Each row comes from the steps of one path. Every step used is in the known rows, and no mark comes twice. Write the path behind each row, first mark first.
Known rows:
bugeb-rafu: [ -4.6 -12.4  13.5 -12.8  14.7  -2.7   4.4  13.9   6.6   5.6  -8.6 -12.3
   4.0  14.0  -6.8   8.3 -10.3  31.1 -10.1  -1.9  -3.6]
vazuk-pogim: [  6.3 -10.7   9.4  -3.0  27.8 -20.3  10.1   9.0   7.3 -11.0  -7.2   2.9
 -17.4  -7.9  -1.9   3.3 -14.5   9.9  -3.0   3.3 -17.4]
tate-futup-rafu-bugeb-zezit: [ -7.5 -11.2  27.8  -2.9  17.1 -19.1 -13.0  11.2  10.1  21.4  -1.8 -15.9
  26.2  -5.0   3.6   0.6 -36.9  27.8 -17.9  -4.0 -11.6]
zuku-futup-mubu: [ -3.5  -8.5  43.8  -2.2  29.2 -17.4  -7.8   7.0  17.1   6.4  -3.5  -3.0
  25.0  14.8 -10.3  -1.1 -26.3  20.2 -17.7  -8.4  -5.4]
pogim-vazuk-tate-futup-rafu-bugeb-zezit: [-11.6 -12.6  22.5 -16.9  24.2 -13.0 -12.4   3.8  11.6   5.5  -5.6  -9.7
   2.5  -6.5   2.3  -1.5 -26.8  31.2 -13.4  -5.5  -4.4]
zezit-bugeb-rafu-futup: [  9.6 -10.0  23.4 -29.6  19.8 -10.7   0.9  10.4  16.7  43.0   7.2 -12.1
  -9.3  13.1   2.8  -6.3 -22.3  25.6  -5.5  -0.4  -1.5]
futup-mubu-vazuk: [ -9.5  -8.8  21.7   5.4  29.2 -13.7  -5.0   8.7  20.2  -4.1   1.1   2.7
  -8.8   4.7  -6.9  14.5 -26.8  29.0  -5.2   1.6  19.4]
futup-rafu-bugeb: [ -5.2  -8.6  21.1  -5.2  21.2  -2.6 -13.7  15.8   8.6  21.9  -4.4 -15.3
  29.6   7.0   2.4   5.0  -1.5  33.7  -0.8   0.8  -1.7]
zezit-bugeb-rafu-futup-tate-vazuk-mubu: [ 10.2  -9.4  29.2 -34.4  21.3  -6.9  -3.4   4.3  26.2  33.5   6.1 -12.6
  -2.3  14.9   4.0  -7.0 -33.8  22.6  -2.8   3.1   4.0]
futup-rafu-bugeb-zezit: [-16.4  -6.7  21.7   2.0  18.8  -6.4 -11.1  14.8  12.4  25.4  -8.0 -18.9
  25.0   9.9   2.8   6.0  -4.7  37.2   1.6  -3.1   2.4]
rafu-bugeb: [  0.9  -9.5  16.2 -16.2  26.1  -4.8  -3.9  13.4  16.8  16.1  -3.0 -16.0
  20.6  -2.3   7.5   4.5 -16.5  26.9  -4.0   2.2  -2.4]
vazuk-tate-futup-rafu-bugeb: [  6.5 -10.8  27.0 -25.0  21.6 -15.7 -17.9  10.1   5.8  -1.8  -2.6  -9.4
   7.4  -0.1  19.6   6.4 -57.8  27.0 -20.8   3.8 -16.1]
rafu-futup: [  6.8 -14.3  31.6 -14.4  20.2 -17.2  -0.4   7.7   9.8   3.7   2.1  -9.6
  33.3   6.5  10.9  -0.3 -28.8  23.8 -25.8 -10.8  -6.9]
zuku-futup-rafu-bugeb: [  1.2 -10.4  38.9  -9.9  25.8 -10.8 -12.1   8.4  12.4  24.1  -7.4 -13.8
  56.7  10.6  -6.3  -2.4 -10.6  30.8 -10.1  -5.2  -9.6]
mubu-futup-tate: [  7.4  -4.1  21.4 -18.4  20.2 -12.9 -13.6   3.1  16.1 -19.6  -4.6 -21.5
   0.3   5.5   3.8   7.1 -32.1  13.9 -21.0  -0.9 -10.1]
zezit-bugeb-rafu: [  6.7  -9.4  15.4 -25.6  21.2  -7.4   1.7  12.6  13.5  41.2   6.0 -13.4
 -26.0   8.7  -0.2  -2.6 -19.5  25.0   0.1   4.4  -0.9]
bugeb-rafu-futup: [ -0.8 -13.3  24.6 -18.3  12.6  -7.4   3.1  10.9  10.9   7.9  -6.5 -10.6
  27.5  20.7  -1.9   3.1 -14.2  32.0 -18.1  -8.9  -4.3]
zuku-futup-mubu-vazuk: [ -1.7 -10.6  39.2  -1.8  31.4 -18.5  -6.0   3.4  20.4   5.7  -3.7  -1.4
  29.8   9.7 -13.2   4.0 -28.1  27.2 -13.3  -4.6   4.9]
tate-vazuk-mubu-futup-rafu-bugeb: [ -0.3 -14.5  18.6 -13.5  24.0 -12.4  -5.3  -2.8  29.2  -1.0  -0.1 -14.1
  40.5  -9.6  15.8   0.6 -47.1  20.8 -11.7   6.5   7.5]
tate-vazuk: [ -0.3 -17.6  20.0 -13.1  25.6  -8.0  10.0   2.0  12.3  -7.7  -5.6 -12.3
  17.3 -14.8  11.4  -1.3 -42.9  30.9 -11.0   5.2  13.2]
pogim-vazuk-mubu: [ -7.4 -16.6  13.1  -6.4  27.2  -9.8  -6.2   2.7  15.6   3.3   5.1  -6.2
   5.1  -9.2  -7.0   2.0  -9.9  15.1 -13.0  -5.4  -4.5]
zezit-bugeb-rafu-futup-mubu: [  4.9  -7.4  27.5 -25.2  20.8 -11.0  -2.1  11.2  20.7  41.9   7.7  -7.9
 -14.1  18.4   0.6  -6.3 -22.5  24.5  -4.5  -1.3   1.9]

Which path is each row?
[  8.4 -15.3  13.4 -20.1  26.9 -15.8  -9.0   3.3  12.5  -0.9  -2.1  -6.6
  16.1 -11.1  10.2  16.8 -51.6  39.8  -8.8  10.7   8.9]
mubu-vazuk-tate-futup-rafu-bugeb
[  3.1  -8.9  33.9 -22.7  26.2   3.3  -4.0   1.5  15.4 -26.0 -11.4 -17.0
   4.2   1.8   1.8   2.5 -38.5  26.2  -5.8   5.5  10.2]
futup-tate-vazuk
[  9.2  -9.9  46.0 -20.5  30.8 -10.0  -2.6  -2.6  17.9 -13.7 -14.8 -10.1
  33.1   5.4  -8.5  -5.6 -33.7  20.4  -9.7  -0.3  -5.2]
zuku-futup-tate-vazuk-pogim
[  6.5  -8.9  24.4 -25.2  22.3 -11.8  -0.9   8.5  22.9  41.4   7.8  -6.5
 -11.0  15.3  -1.7  -2.7 -24.1  29.6  -1.4   1.3   9.4]
zezit-bugeb-rafu-futup-mubu-vazuk
[ -7.1  -9.6  30.8 -12.3  13.9  -8.0  -1.2  11.9  16.8   6.1  -5.7  -4.8
  20.4  28.2  -5.8   3.1 -14.4  30.1 -16.6 -10.5   0.8]
bugeb-rafu-futup-mubu
[ -2.5  -9.3  40.7  -6.0  22.4 -18.1  -6.6   8.9  18.4   1.2   3.0  -1.1
  23.8  17.1   5.5   0.0 -29.2  21.5 -23.9 -12.8   0.3]
rafu-futup-mubu
[  1.0 -10.3  33.7  -4.4  26.2 -22.7  -1.7   4.2  22.7  -3.5   0.8   6.0
  22.2  10.9   1.1   3.9 -28.2  24.1 -15.5  -7.6   6.7]
rafu-futup-mubu-vazuk-pogim
[  0.2 -12.2  27.4  -7.8  19.1 -16.4 -14.7  11.9   7.2  18.9   0.7 -13.2
  28.3  -7.1   3.3   0.2 -34.3  25.6 -19.9  -1.5 -14.3]
tate-futup-rafu-bugeb
[ -4.7 -10.5  32.6  -0.4  22.5 -22.8 -10.5  10.6  12.3   1.5   4.5  -2.6
  -2.1  -3.8  -1.2   1.6 -49.8  15.3 -27.4  -4.9 -10.2]
tate-futup-mubu
[  8.3 -11.4  44.5 -25.5  22.4  -7.4  -4.5   0.4  18.1 -14.5  -5.6 -13.2
  37.1  10.2   9.3  -3.4 -39.9  26.4 -19.9  -6.4   4.6]
rafu-futup-tate-vazuk
[ 10.7  -7.4  28.6 -33.3  20.2  -6.4  -3.1   9.3  18.5  35.7   4.8 -13.7
 -12.5  17.4   0.7  -5.7 -22.3  25.0  -3.4   0.4  -0.7]
zezit-bugeb-rafu-futup-tate
[ -7.5 -12.7  12.7  -8.4  25.1 -11.9 -15.5   0.8  22.9   9.9   4.1 -10.6
  20.7  -5.8  -5.1   0.5  -5.6  15.9 -12.6  -5.2  -5.7]
pogim-vazuk-mubu-futup-rafu-bugeb
[  9.1  -9.3  42.1 -22.2  21.3  -8.8  -8.4   5.3  13.9 -10.5  -3.1 -12.7
  28.1  15.6   5.8   0.6 -29.9  22.4 -21.6  -9.3  -4.8]
rafu-futup-tate
[  8.1  -8.1  22.2 -24.0  23.8 -15.2   1.9   7.5  24.4  37.5   5.5  -1.4
 -16.5  13.6  -3.3  -3.8 -21.0  24.8   2.5   2.8   5.5]
zezit-bugeb-rafu-futup-mubu-vazuk-pogim
[ -2.9 -12.5  27.8  -0.3  24.6 -24.1  -8.5   6.8  15.4   0.6   4.6  -0.7
   2.3  -8.5  -3.3   6.7 -52.1  22.3 -22.7  -0.9   0.2]
tate-futup-mubu-vazuk
[ -1.3  -9.6  27.1 -20.0  20.0 -18.2 -16.2   9.5   8.8   0.5  -5.0 -12.0
   4.7   2.0  20.0   6.7 -59.9  29.1 -19.0   1.1 -13.2]
vazuk-tate-futup-rafu-bugeb-zezit
[  7.9  -8.5  45.7 -18.5  28.1  -7.9  -9.8   3.4  12.6  -5.5  -9.9 -15.1
  29.6  12.9 -10.3  -0.4 -26.8  21.2 -15.4  -4.6 -10.4]
zuku-futup-tate
[  9.9 -10.6  42.6 -23.8  24.0 -10.7  -1.5  -0.6  19.3 -18.3  -8.0  -8.0
  30.9   8.5   7.4  -4.7 -36.5  21.9 -15.8  -4.9   0.6]
rafu-futup-tate-vazuk-pogim
[ -5.8 -11.2  27.5 -12.4  15.4  -8.9   0.1   9.2  18.8   5.8  -5.8  -3.4
  23.6  25.3  -7.4   6.7 -16.0  34.9 -13.7  -7.7   8.1]
bugeb-rafu-futup-mubu-vazuk
[  3.2 -15.9  15.8 -10.9  28.8 -14.8  16.1  -0.2  14.9 -16.0 -10.3  -1.8
   5.4 -18.3   6.9  -3.8 -36.7  21.7  -3.0   8.3   5.0]
tate-vazuk-pogim
[  0.8  -9.6  32.1 -24.0  13.1  -1.6  -2.5   9.2  13.7  -2.1 -10.2 -12.9
  24.0  27.5  -5.6   3.8 -15.1  30.9 -15.1  -8.0  -2.7]
bugeb-rafu-futup-tate
[  5.6  -7.6  31.1 -20.9  28.4  -1.5   0.2   0.1  17.3 -31.2 -14.7  -9.7
  -4.0  -0.7  -0.9   0.7 -33.7  19.5  -0.2   7.5   4.7]
futup-tate-vazuk-pogim
[  9.0 -16.0   7.4 -18.6  28.7 -13.6  -0.6   3.2   9.4 -12.2  -2.5  -5.5
  -0.4  -8.9  10.3  20.3 -46.2  38.2  -7.2  10.8  12.6]
mubu-vazuk-tate
[  8.7 -16.5  13.5 -16.9  25.7 -17.9  -7.0   2.8   8.2  -6.2  -1.4  -5.3
   9.0 -11.0   9.1  17.5 -53.6  38.6 -12.2   9.7   7.3]
mubu-vazuk-tate-futup-rafu
[ -1.4 -15.7  20.3 -21.5  26.5 -13.9  -8.3   3.0   5.9  -6.0  -1.6  -5.8
  -7.5 -12.3   1.9  -0.9 -32.6  24.7 -21.0  -3.8  -8.7]
pogim-vazuk-tate-futup
[  8.1  -8.3  25.3 -31.1  22.8 -12.2  -3.8   7.8  22.8  36.2   6.8  -5.4
 -15.5  17.1   4.5  -1.1 -33.2  29.9  -2.3   3.1   7.7]
zezit-bugeb-rafu-futup-mubu-vazuk-tate
[ -7.1  -4.8  15.1  -4.4  16.1 -18.4 -14.5   7.5  18.7  12.4  -4.2 -22.9
  24.1   5.3   8.0   5.6 -18.4  25.3 -13.9  -3.8  -6.4]
mubu-futup-rafu-bugeb-zezit
[ -1.0 -11.7  25.4   0.7  26.1 -27.5  -5.6   5.8  16.8  -3.0   2.6   4.4
  -3.3 -10.2  -5.6   5.6 -49.3  17.8 -18.9   0.5  -3.8]
tate-futup-mubu-vazuk-pogim
